Each row was made from one walk, in order. Every step used is in the known rows, and no mark comes twice. Write each row's walk.
In the rows, 128 means zero.
Known rows:
vogovab mufo pilav: [112 163 168  73 142 149  64 145  91 113 171 116 131 154 117  99  94 109
 123 179 113  92 114 112]
pilav mibos vogovab: [113 161 168 127 124 132  79 102  73 111 162 121 116 139 143 135  94 115
  92 174  99  84 128 113]
depa mufo: [ 71 155 168  57 124 136  99 119  95 135 157 142 122 142 132 128  99 117
 101 152 110  82 142 115]
depa mufo vogovab mibos mosato zozap: [159 148 182 128 136 137  40  86 110 153 165 137 134 171 120 130  63 117
 111 137 143  78 101 113]
mibos kasa: [ 74 157 168 117 125 127  93 119  80 109 172 121 122 137 124 130  89 118
 102 161 119  87 145 114]
zozap mosato mibos vogovab mufo: [139 174 174 128 134 133  84 146  93 127 164 126 111 192 129 105  76 103
 124 156 157  87 101 106]
zozap mosato: [ 58 170 166 100 125 127  99 134  89 131 167 130 116 174 142 113  70 103
 106 154 138  88 146 104]
lozab rolizu mibos vogovab mufo: [179 143 183 121 162 154  64 134 105 122 162  89 109 144 126  78  80 125
 124 179 132  79 109 109]
mufo vogovab mibos: [115 163 172 107 136 147  65  95  96 110 165 109 129 144 126 128  72 113
 124 177 129  86 122 113]
rolizu mibos: [109 164 173  91 133 137  95 128  97 126 172 115 119 138 135 113  96 120
 112 158 124  91 135 117]
vogovab mufo pilav mibos rolizu lozab: [225 175 176 128 152 154  48 131  91 110 159 112 137 165 103 103  78  98
 107 186  94  93  89  99]
vogovab mibos rolizu lozab: [170 171 178 128 139 157  82 115 106 109 151 109 130 142 123 136  78 100
 122 172 129  98 115  99]
vogovab mufo depa: [108 167 169  63 140 138  62 122  92 110 182 123 127 146 109  97  88 110
 119 146 115 113 122 108]
depa mufo vogovab mibos: [134 158 177  86 135 144  74  92 107 131 159 131 130 152 118 131  68 117
 119 166 125  78 118 116]
depa mufo pilav mibos vogovab: [151 160 174 112 130 135  59  90  72 129 162 152 119 161 142 128  87 119
  94 177  94  70 114 115]
lozab rolizu mibos mosato: [137 138 179 146 152 144  70 124  90 136 161  99 113 140 140  93  92 126
 116 157 135  78 124 102]
vogovab mibos rolizu: [115 154 175 126 131 140  77 116  92  98 155 114 131 139 132 146  81 105
 127 160 133 101 115 103]
mosato mibos: [ 79 160 163  95 123 139  87 120  76 112 162 124 120 143 140 131 115 112
 121 152 125  91 126 115]
lozab rolizu: [ 66 133 165  97 143 149  69 113  82 113 154 102 114 132 145 103  94 117
 115 171 112  82 143 105]
depa mufo vogovab: [ 84 159 171  59 126 142  73  85  94 128 159 135 123 150 129 119  86 116
  94 166 110  70 137 115]
zozap mosato mibos: [ 85 170 166 118 124 127  94 133  81 129 165 135 116 184 143 119  83 103
 120 142 150  89 127 106]
vogovab mufo: [ 92 160 167  68 137 143  91 154 100 117 165 108 128 140 112 109  96 110
 116 165 115  97 126 111]

Which walk is each row?
[133 164 171 105 132 146  77 134  86 110 161 115 115 152 125 118 109 111
 123 165 134  90 103 116]  mosato mibos vogovab mufo
[122 164 178 126 133 132  94 131  92 137 171 115 120 142 135 117 101 121
 106 150 135  87 126 110]  rolizu mibos mosato
[148 169 174 100 135 142  48 101  78 103 178 129 116 157 124 106 101 111
 127 146 133 106  98 110]  mosato mibos vogovab mufo depa
[152 164 171 118 138 136  77 134  88 115 163 111 122 146 116 119  87 114
 102 175 101  91 107 113]  pilav mibos vogovab mufo
[ 97 166 172 139 122 127  79 119  75 111 155 136 119 186 147 127  80  94
 116 139 155  91 115  97]  zozap mosato mibos rolizu
[168 169 173 113 141 130  48 103  79 107 181 125 123 152 114 107  79 114
 105 155 103 107 104 108]  pilav mibos vogovab mufo depa
[123 137 175 111 151 147  73 120  94 124 163  98 112 136 140  90  86 124
 120 165 124  80 132 109]  lozab rolizu mibos
[127 158 178 128 134 147  52  80  91  92 156 109 133 145 130 136  69 105
 121 174 134  88 110 103]  mufo vogovab mibos rolizu
[127 149 174 147 134 134  58 121 101 138 171 121 131 153 129 136  80 113
 123 134 146  99 109 109]  vogovab mibos mosato zozap
[149 128 181 154 152 140  40 112  97 146 169 105 115 153 141  89  82 124
 113 135 141  81 116 106]  lozab rolizu mibos mosato zozap
[101 158 168 136 123 127  88 118  72 108 171 125 120 146 125 136 102 117
 115 148 132  87 125 117]  mosato mibos kasa
[202 170 184 110 142 158  63  80 116 125 146 126 132 159 113 130  62 104
 108 174 126  77 107 103]  depa mufo vogovab mibos rolizu lozab
[131 164 169 133 129 140  51  93  63 106 169 130 119 152 149 124  92 115
 100 189  97  78 117 112]  mufo pilav mibos vogovab
[183 154 173 147 147 131  26 137  85 139 179 125 139 177 109 103  80 111
 109 148 112  93  86 109]  vogovab mufo pilav mibos mosato zozap
[152 167 173 110 138 152  50 125  78 105 168 122 118 164 132 107 108 112
 131 180 131  85  92 114]  mosato mibos vogovab mufo pilav
[113 159 174 139 134 138  90 133  93 128 163 114 128 140 129 141  89 114
 126 156 139  95 117 106]  vogovab mibos mosato
[162 148 174 136 134 124  34 101  81 156 171 157 133 177 129 124  83 118
  93 136 105  78 102 111]  depa mufo pilav mibos mosato zozap
[178 173 184  97 145 139  57 109  99 117 188 119 116 153 119  88  81 119
 118 152 133 104 107 112]  rolizu mibos vogovab mufo depa
[157 164 168 104 146 139  59 144  83 117 172 118 136 158 108 103  86 112
 116 177  94  92 101 112]  vogovab mufo pilav mibos
